Each row comes from the steps of one path. Every step used is in the known rows, and no mark comes twice. Write the path behind each row, first mark first.
Known rows:
zaget-zonemu-givaz: [ 11   7  22 -18  22 -16   1 -64  -4  -3 -11   4  -7 -10  27 -12   7  22
 -12   5   3  26   3  46   5 -10 -45   4  11   3  19  -3 -17   7  20  17
  11 -17   8  -9  11   7  10  26  16 -33 -28   9  -5  -9  32  13   9 -23
 -30 -18 -11   2 -10 -23   3   3 -18  19  -8 -13]
givaz-lutog: [ 27  -1   7 -15  11 -10   6  26  -1  -2  -8   2  12  -9  24 -11  13  17
 -13   3   4  15   6  44   3 -15  29   1  -7   8  14   3 -14  11   5  10
   9  -5   3  22  11  -5  11 -30  10 -18 -22 -12 -11  -8   6  19  13 -17
  -1 -28 -16   4  -1 -11   1   0 -16  26 -15 -27]
didob-givaz-lutog: [ 40   3   7  -4   8  -4  10   9   0   0  -3 -10  15  -7  26  -4  22  20
 -15   2   7  17   6  45   2 -14  51   1 -13   7  17  -7 -10  14   6  -4
   8  -6  -3  20   2   1  12 -31  10 -24 -21 -12 -11 -10   9  29  10 -11
 -16 -27 -15   5  -3 -10  -3   2 -19  31  -3 -25]
zarod-lutog-zaget-didob: [-26   4   7  -8   1 -24  -1  42  -2  -7 -10 -25  -2   1  29 -10   9  38
  -3   5   3  40   4  33  -1   5  29 -26  -7   5  15 -22 -12   3  20   9
  17   4   7   7  17 -24   9  -7  14 -24  -4  17 -12 -17 -28  15  12 -12
  -5 -29 -15  -1 -14  -7  25   2   1  13  -2 -27]
givaz-lutog-zaget-didob: [ 18   5   1  -1   0 -14   8  13  -6  -6  -5 -12  -4   0  30 -10  10  23
 -16   5   3  30   3  30   1   5  31 -16  -9  10   5  -8 -12  12  16  16
  12   7   5  21  17 -22  11 -48  14 -22 -13  -7 -10 -13 -13  19  14 -20
  -2 -39 -13   3 -12 -15  17   2  -2  26  -5 -27]
zonemu-zaget: [ 10   3  22 -41   9  -8  -5 -29  -2  -2 -13  16  17  -2  25 -15   7  10
 -11   1   7   9   3  44  -4 -26  46   9   5   0  20  -1 -14   7  11  15
   8  -6  10  13   8  -2   8   3  15 -17 -28   9 -19 -15   7  18  10  -8
  -3 -31 -19   7  -5 -25   8   0 -22  21 -14 -26]
zonemu-zarod-lutog-zaget: [-35   0  -1  20   8 -23 -14  46  -1   2  -2 -27  10  -1  26 -15   9  18
  -7   5  -3  32   6  35   2   1   9 -12  -5   4  17 -13 -14   5  23 -13
  14   0   8  31  18  -3  10   5   3 -15 -11  22 -11 -13   9  16  15  -7
 -10 -27 -19  -3  -9 -24  13  -2 -13  18  -5 -31]
didob-givaz-lutog-zarod: [ 56   1   8  -4   6  -1   6  19   8   1  -3  -4  12  -6  27  -9  24  20
 -22   1   9  22   9  35   0   5  46  10 -13   9  20   2 -11  11   2   3
   3  -2  -2  -7   7   1  11 -26   7 -29  -8  -8  -9  -5  15  32  11 -17
   7 -31 -14   2 -11 -13   3   2  -3  26  -5 -26]
zonemu-zarod-lutog-zaget-didob: [-31   3  -2  15  -1 -29  -6  27  -4  -5  -7 -28  -6   2  28 -15  10  34
  -3   4  -5  39   5  30   1   6   8 -24 -11   4  10 -21 -13   4  20  -4
  18   6  11  37  22 -23  10  -7  11 -15  -7  31  -9 -12 -16  14  17  -4
  -7 -36 -15  -3 -11 -19  25   2 -11  21  -9 -25]
zaget-didob-zarod: [ 12   9  18  -1   3 -11  11 -41  -2  -3 -22   1   0   7  25   8  11  36
  -6   2  19  26   1  46  -4  -5  36 -13  -2   4  11 -15 -10   5  18  19
  13  -5   6 -20   3 -24  12  -5  17 -17 -22  14 -13 -10 -24  11  11 -17
   0 -35 -17   7  -5 -20  16   5 -17  13 -13 -17]
zonemu-zaget-didob-givaz-lutog: [ 30   7  10 -14  -7  -6   5   0  -1  -5  -4   7   9   0  28  -1  21  26
 -15   2   4   9   9  39  -5 -24  84   2  -7   3  13 -20 -10  12   4  19
   9   6   4  39   6 -16   8 -41  12 -18 -18  -2 -18 -17  -9  33  15  -3
 -13 -44 -13   3  -9 -12  20   1 -22  32  -7 -18]
lutog-givaz: [ 47   5  18 -26  17  -4   7 -11   4  -3 -10 -12  18   4  26 -19   2  21
 -12   4   7   6  -1  57  -2 -15   5   3  -6  -1  10   3 -14   3  23   2
  15  -6   7   2  14  -5  10   9  13 -22 -26  14 -12  -6  -3   4   6  -4
  -6 -23 -20   4  -3 -27   9   2  -3  21  -4 -28]
lutog-zarod: [ 27   2  18 -24  12  -6   0 -15   7  -1 -15   3  12   0  24 -19  11  21
 -15   3   6  21   2  37   7  -3  14   7   4   7  16   4 -11   4  16   9
  10  -7   8 -31  14  -7  11   6  14 -30 -13  15 -13  -7   6  18   8 -15
  11 -26 -17   5  -5 -24   4  -2   2  16 -14 -27]
lutog-zarod-zonemu: [ 51   2  16 -22  12  -8  -4 -43  13  -2 -22  11  12  -1  26 -11  13  24
 -13   3   6  28   3  27  10   5   9  -7  -4   8  12   7 -11   0   8  10
  12   0   4 -29  16   5  13   9  10 -33 -17   9 -14  -7  13  19  -1 -15
  25 -15 -18   5   8 -35  12  -4   0  17 -22 -29]
zarod-lutog: [-17   0  11 -20  16 -21  -4  39   2  -1 -13 -13  15  -6  22 -10  11  33
  -1   5   4  23   6  44   5 -10  32   1  -6   6  21 -10 -13   4   7   0
  10  -8   4   6  11  -3  10   6   9 -21 -12   8 -13 -10  -8  16   8 -10
 -10 -19 -18   0  -1 -12  13  -2 -11  14  -8 -26]
zonemu-givaz-lutog-zaget-didob: [ 13   8   3  13  -2 -19   8   0  -7  -7   0  -7 -12  -3  31 -15   6  21
 -16   5  -1  40   4  35  -6   6 -19 -15  -1   9   9 -13 -15  10  20  24
  10  14   8  17  17 -23  12 -46  16 -31 -12   2  -1 -13  -7  17  17 -26
 -13 -42  -5   1  -9 -23  14   4 -12  23  -3 -25]
zaget-zonemu-givaz-lutog-zarod: [ 34   2   7 -11  15 -14   3  -2   6  -2  -5  12  -8 -18  28 -16  12  19
 -22   4   0  29  10  35   1   7 -45  11   7   8  23   3 -18  10   5  20
   8  -5   4 -14  16   5  11   2  10 -33 -10   0  -2  -5  39  18  12 -35
  -7 -23  -9  -3 -13 -14   4  -1  -5  22 -16 -16]
didob-zaget-zonemu: [  8   7  19 -48  16 -11   5 -52  -2  -3 -13 -23  -4  -7  26  -3  21  34
 -15   2  10  23   9  49   5 -11 -29  12 -10   5  15   9 -15  10  16  -3
   8 -17   6 -18  10  -1  10  18  18 -19 -27   8 -14 -12  11  18  23 -16
 -22 -19 -22  -1  -8  -6   1 -11 -21  22 -14 -18]
givaz-lutog-zaget: [ 24   0   2 -10   5  -9   0  29  -7  -1  -2 -10   6  -8  28 -13  10   4
 -15   5   3  30   4  34  -2   7  29  -7  -4  11  13   3 -14  12  16  10
   5   2   5  12  12  -9  11 -30  10 -22 -14  -9 -10 -14  15  18  13 -19
  -7 -30 -15   4  -7 -11  -1  -3  -4  26  -2 -35]
givaz-lutog-zarod-zonemu-zaget: [ 62  -2   4 -39  -1  -8 -13  -9  14  -1 -13  30  15 -11  29 -15  13   8
 -23   1   0  14   7  22   7  -7  40   2   5  11  14  14 -15   5  -3  22
   6   9   6  17  16   9  10 -23   4 -21 -13   1 -15 -15  26  23   5 -20
  24 -28 -18   3   2 -28  19  -7  -9  23 -14 -30]
zarod-zonemu-zaget-didob: [ 35   7  18 -37  -1 -14  -7 -68   5  -7 -19  23   3   4  28  -9  12  33
 -10   1   3  10   2  30   2 -24  40 -16   4   1  -1  -2 -12   1  12  24
  19   6  12  21  16 -12   9  -4  14 -20 -29  13 -22 -19  -8  18   2 -10
   9 -30 -21   8   3 -35  41  -2 -19  21 -23 -19]
didob-givaz-lutog-zaget-zonemu-zarod: [ 25   0  -9   9   8 -10  -9 -23  -7   0  10 -28 -13  -9  31  -4  26   6
 -21   1   0  23   8  27   4   3   9   2 -11   2  16   0 -13  13  24 -11
  10  -7  -1  35   8  16  10   1  11 -19 -20   5  -9 -11  42  28  18  -9
 -27 -27 -15   0 -17  -6   6   1 -19  39  -8 -22]
didob-givaz: [ 23   6  20  -3  15  -5  11 -32  -2  -1 -13  -8  14   3  25  -4  21  27
 -10   2  12  16   3  46   7 -14  49   9 -10  -1  18 -10  -9   7  21  -5
  10 -10   3  -6   4   3  10   0  14 -32 -24   8 -15  -7   3  30   9  -2
 -19 -23 -13   7  -6 -18   7   3 -18  26 -15 -24]

Write each row's path:
[ 28   4   7 -26  11 -14   1  -4   9  -2  -4  -9  -8 -18  28 -11  16  29
 -24   1   2  37  16  42   6  17 -74  19   1   9  27  14 -19  14  10  11
   3  -6   5 -28  17  -4  13  -9   8 -25  -9   4   0 -10  31  19  27 -36
  -7 -28 -11  -7  -9  -6 -12 -10 -13  22 -12 -18]
didob-zaget-zonemu-givaz-lutog-zarod
[ 78   8   0   1  -5  -5   5 -18  15  -7  -8  -3   0   2  30  -1  27  36
 -16   3   2  28   7  20  11   6  33 -15 -17   9   2  -8  -8   6   1  10
  10  12  -2   2  11  -5  13 -44   9 -35  -9   0 -11  -8  -7  33   4 -11
  22 -30 -13   3   2 -26  30   2   1  30  -9 -21]
zaget-didob-givaz-lutog-zarod-zonemu
[ 17   3   8  -5  11 -10   3  44  10   1 -18 -16  16  -2  27   0   1  33
  -6   4  16  14   6  61  -7  -3  19   6 -10   3  21  -9 -13   2  16   2
   7  -9   5 -11   4  -7  10  14   6 -11 -14  11 -12 -10  -6  -2   8 -16
  -2 -21 -19   1  -1 -21   2   3  -6   8   1 -26]
didob-zarod-lutog-givaz
[  6   4  16 -25  17  -9  -3 -51  -8  -3  -8 -14 -10  -7  30 -12  11  11
 -14   6   8  34   0  33   4   5   6   0   1   4  15   7 -15   7  27   9
  14 -16   6 -19  13   5   7  22  15 -28 -20  12 -15 -14  29  15  10 -15
 -17 -15 -20   3 -17  -7   0   1  -7  22 -12 -24]
lutog-zaget-zonemu
[  3   3  -1 -28  12 -21 -11  16  11  -2   2 -50   1  -4  29  -8  13  41
 -10   4  -3  15  18  54  -2  -7 -54  12 -18   0  23   3 -17   5  19 -26
  10 -12   8  25  16  -2  10  27   9  -2 -20  24 -14 -14  11   5  26  -5
 -14 -21 -24  -9  -4 -15  -6 -10 -14  23  -4 -18]
didob-zaget-zonemu-zarod-lutog-givaz
[ 42  -3   5 -21   8  -9   2  41   7   0  -5   6  11  -7  24 -17  13  15
 -18   3   5  22   7  35   0   2  17   4  -6  12  20   7 -14   8   2  13
   7  -1   3  -8  17  -7  12 -30   8 -24 -10  -4  -8  -8  11  19  10 -20
  17 -30 -15   2  -5 -17   4   1   0  21 -14 -29]
givaz-lutog-zarod
[-32   3  12 -13  19 -23  -5  13  -2  -3 -10 -20  -8 -15  30 -14   7  23
  -9   7   0  45   7  36   3  11 -37  -1   1   5  27  -4 -18   6  21   7
  11  -7   7  -8  12   8   8  31   7 -34  -7  16  -7 -12  30  13  17 -22
 -27 -14 -10  -4 -16 -13   3   0  -9  14   2 -21]
zarod-lutog-zaget-zonemu-givaz
[  3   7  24 -38   0 -13  -1 -36  -4  -6 -19  15   6   5  26 -12   9  30
  -9   1   5  13   1  41  -4 -29  47  -3   5   2  14 -12 -11   5  15  23
  15  -1  14  15  16 -22   7  -3  20 -18 -23  12 -20 -16 -18  20  10  -9
   1 -39 -17   6  -6 -27  32   2 -19  20 -17 -18]
zonemu-zaget-didob
[  7   9  14   9  -1  -9   6 -36  -6  -2 -21 -10  -6   8  30   5   8  23
 -11   2  19  38  -2  34  -9  11  36 -15  -4   6   7 -12  -9   7  30  19
  13   2   8 -25   6 -23  11  -5  19 -21 -12  23 -10 -14 -21  11  10 -20
  -4 -36 -16   6  -9 -22  11   8  -9  12  -9 -26]
lutog-zaget-didob-zarod
[ 19  11   3  26  -4 -15   9  -5  -7  -4 -10   0  -5  -3  31   5   5  20
 -18   4  10  45   5  37  -6  16  -3 -15   5  10  16 -19 -14  11  20  33
  10  11   7  -3   8 -21  11 -40  11 -24  -8   3   1 -12  -7  12  15 -37
 -12 -46  -5   2  -7 -21   7   6 -15  14   2 -24]
zonemu-givaz-lutog-zaget-didob-zarod
[ 13   0  -2 -18  15 -20 -12   6   7  -1   1 -30   1  -7  27 -15   7  32
  -5   6  -4   8  10  53   6 -13 -27   3  -8  -3  21  -2 -18   1  22 -14
  16 -13  13  39  19   8   8  32  11  -7 -23  21 -12 -10  26   2  14   2
 -21 -15 -23  -5  -8 -12  15   0  -8  21  -6 -16]
zaget-zonemu-zarod-lutog-givaz
[ 48   6   2  29   5 -13   2 -28   0   2 -15  11   3  -9  31  10   6   5
 -22   2  10  45   7  30  -4  20 -26 -11   0  16  13  -2 -14  11  14  21
   8  10   4  -5   6   9  15 -34   4 -29 -13   0   0 -12  30  13   7 -38
  -5 -27  -9   4   7 -30  -1   1 -16  19  -4 -34]
didob-zarod-zonemu-givaz-lutog-zaget
[ 41  11  14   3   1 -13   3 -76   6  -5 -24   9  -1   8  26  14  13  38
  -7   0  15  29   2  36  -4  -3  20 -21  -3   8   6 -14  -8   4  12  20
  18   0   6 -12   4 -13  13  -9  17 -21 -23  15 -13 -12 -16  13   1 -13
   8 -25 -16  10   7 -32  29   5 -17  12 -19 -19]
zaget-didob-zarod-zonemu
[ 58  10   3  23  -1 -18  12 -36   4  -4 -18  20  -7  -1  28  15  11  34
 -16   0   8  33   8  38  -2  -3 -20 -16   2  13   5 -14 -12   8   2  33
  16  10   7  10   6 -10  15 -45  11 -22 -17  -4  -2 -12  -3  11   4 -33
  -1 -34  -8   7   7 -34  14   5 -23  17 -14 -19]
zaget-didob-zarod-zonemu-givaz-lutog
[ 73   1   7 -21  -3  -1  -6 -12  16   2 -11  19  19  -9  29  -3  23  13
 -25   1   4  12  12  21   7  -6  58  11  -8   9  18   9 -12   9  -6  16
   6   8   1  10   9  16   9 -29   3 -28 -12   7 -15 -14  30  33   6 -16
  12 -30 -17   4   3 -29  19  -3 -10  31 -11 -28]
didob-givaz-lutog-zarod-zonemu-zaget
[ 14  -1  -8   4   7 -14 -12 -20  -8   0  -1 -16 -14 -11  29 -13  16   1
 -20   4  -2  28   7  27   5   2 -19  -2  -4   4   8   6 -18  11  20  -5
  10  -6   8  39  17   5  10  -5  11  -9 -21   7 -11 -11  43  16  17 -13
 -21 -27 -21  -1 -15  -8   7  -1 -16  32 -13 -22]
givaz-lutog-zaget-zonemu-zarod
[ 15   5   5  -5  -1 -15   7  28  11  -5 -16 -20   6   4  28   3   4  46
  -4   3  13  17   5  56  -6  -2  25 -13 -10   4  19 -19 -10   1  16  13
  15  -1   7  -5   8 -23  10  -2  12 -12 -11  15 -14 -11 -30   0  12 -12
   1 -29 -18  -1  -2 -16  16   7  -2   7   3 -19]
zaget-didob-zarod-lutog-givaz
[ 15   1   8 -27  15 -15   0  48   9  -1 -10 -26  16  -3  26 -16   1  34
  -4   6   3   9   8  58   9 -13  18  -3 -13   1  18  -6 -14   3  16  -3
  12  -6   4   9  15  -7   9   6   7 -18 -18  11 -15 -11  -3   4  10  -3
  -4 -20 -20   0  -3 -16   5   3   2  14   2 -26]
zarod-lutog-givaz
[ 25   7   0  13  -5 -11   8  13  -8  -4 -11  -9  -4   2  30   6  11  16
 -17   2  13  36   4  32 -12  14  38 -17  -8   8  11  -6 -12   9  17  23
  11   7   2  -7   4 -24  11 -44  13 -14 -11  -7 -10 -13 -16  13  17 -25
  -1 -41 -14   4  -8 -13   7   4  -9  15  -4 -26]
givaz-lutog-zaget-didob-zarod
[  0   4  19 -11  20 -14   1 -63  -9  -2  -7  -9 -11 -10  30 -15   6  11
 -14   5   4  40   2  38   3   7 -50  -3   6   3  21   2 -17   8  29  15
   8  -9  10 -17  15   8  10  23  15 -36 -18  18  -5 -10  32  14  12 -19
 -29 -19 -12   2 -17 -19  -4   3 -12  20  -6 -22]
lutog-zaget-zonemu-givaz
[-17   8   8  10  -2 -14   3  34  -1  -5  -9 -37  -3   5  30  -3  19  42
  -7   5   5  39   5  34   0   9  56 -17 -18   5  18 -27  -8   3  20  -1
  16   5   2   2   8 -16   8  -8  11 -33  -3  14 -15 -13 -26  25  15  -8
  -6 -30 -14   0 -16 -11  22   4  -4  19   2 -25]
zarod-lutog-zaget-didob-givaz
[-15   4  14 -16  -6 -19  -7  34   6  -3 -24   6   5  -1  27   6  10  37
  -3   1  14  22   8  46  -8 -14  65  -5   0   6  25 -27 -12   5   9  26
  10  -2  12   2   5 -23   8  -4  14  -7 -13  16 -18 -18 -27   9  13 -15
   2 -36 -18   2  -8 -17  19   4 -21   7  -5 -15]
zonemu-zaget-didob-zarod-lutog
[ 38   7   1   9  -2 -20   5 -30  -1  -6  -6   4 -14  -3  32  -6   7  22
 -17   4  -4  44   5  25  -3   9 -24 -29  -5  10   0  -8 -16   8  10  22
  14  15   9  23  16 -12  12 -49  13 -33 -13   0  -3 -16  -1  18   6 -22
  -9 -32  -7   2  -1 -35  27   1 -10  23  -8 -28]
zarod-zonemu-givaz-lutog-zaget-didob
[ 10  10  15   4   4  -7  12 -27  -5  -5  -8 -22  -4   9  32  -6  18  29
 -12   2   9  34  -1  33   3   5  52 -13 -12  -1   7 -19  -7   7  34   3
  16   2   3  -8   7 -18   8 -16  18 -35 -16  13 -12  -9 -21  30  13  -5
 -13 -34 -13   6 -17 -19  17   6  -8  23   3 -27]
lutog-zaget-didob-givaz
[ 51   5   5  -4  -4  -5  11  27   9  -7  -5  -6  -1   2  28  -8  26  38
 -18   3   6  27   7  31   4   1  40  -2 -10   5  13 -13  -7   9  10  11
  10   5   3  -1  10 -18  12 -34  12 -28  -3   0 -10  -7 -11  32  14 -14
  16 -39  -9   0 -10 -10  16   4  -3  26  -2 -18]
zaget-didob-givaz-lutog-zarod
[ 18  -2   2 -27  12 -10  -2  -3  -8  -2  -2 -17  -8 -14  28  -9  13   7
 -16   6   6  26   7  31   2   3  11   2  -5  10  17  11 -15  14  14   7
   7  -8   1   4  13   7   8  -9  11 -21 -17  -8 -12 -12  37  16  16 -18
 -18 -23 -19   0 -17   2  11   0  -6  29  -9 -23]
givaz-lutog-zaget-zonemu
[ 23   3   8  -2  14 -17   8  14  -4  -1 -10   9  10  -8  25 -11   6  15
 -15   3   1  26   7  48   4 -12 -11  -1   4   7  18  -5 -17  11   6  16
   9  -1   7  22  14  -4  13 -39   9 -26 -21  -7  -3  -9  13  17  11 -26
 -22 -31  -9   3  -1 -25  -3   0 -20  22  -7 -25]
zonemu-givaz-lutog
[  7   1  -1  -1  11 -19  -8  38   8  -1   0 -30  19   1  27 -19   4  33
  -6   4  -4  10   7  56  -2 -18  -8  -5 -12  -1  16 -10 -15   0  18 -14
  18  -6  10  44  19  -6  10   6   3  -9 -19  20 -10  -8   5   3  12   2
  -6 -26 -19  -4   0 -32  12   3  -7  21  -7 -26]
zonemu-zarod-lutog-givaz
[  6  10  24 -32  18 -18   5 -63  -4  -2 -10 -13  -4  -8  28  -5  13  32
 -14   1   5  35  10  52  -2  -4 -67   9   1   4  26   2 -18  12  24   8
   7 -15   6 -20  12  -2  12  24  15 -27 -26  13  -6 -13  19  18  24 -24
 -21 -21 -13  -2  -9 -17  -6  -8 -26  22 -13 -17]
didob-zaget-zonemu-givaz
[ 36   8  20  -3  16 -18   4 -65   1   0 -15  16   6  -6  28  -7   6  24
 -13   2   2  33   2  40   8 -10 -26 -10   4   6   7  -6 -16   2  10  14
  14  -1  10   5  13  10  14   3  13 -38 -28  11  -6 -14  17  14   0 -19
  -9 -19 -10   7   7 -47  17  -1 -19  17 -22 -26]
zarod-zonemu-givaz
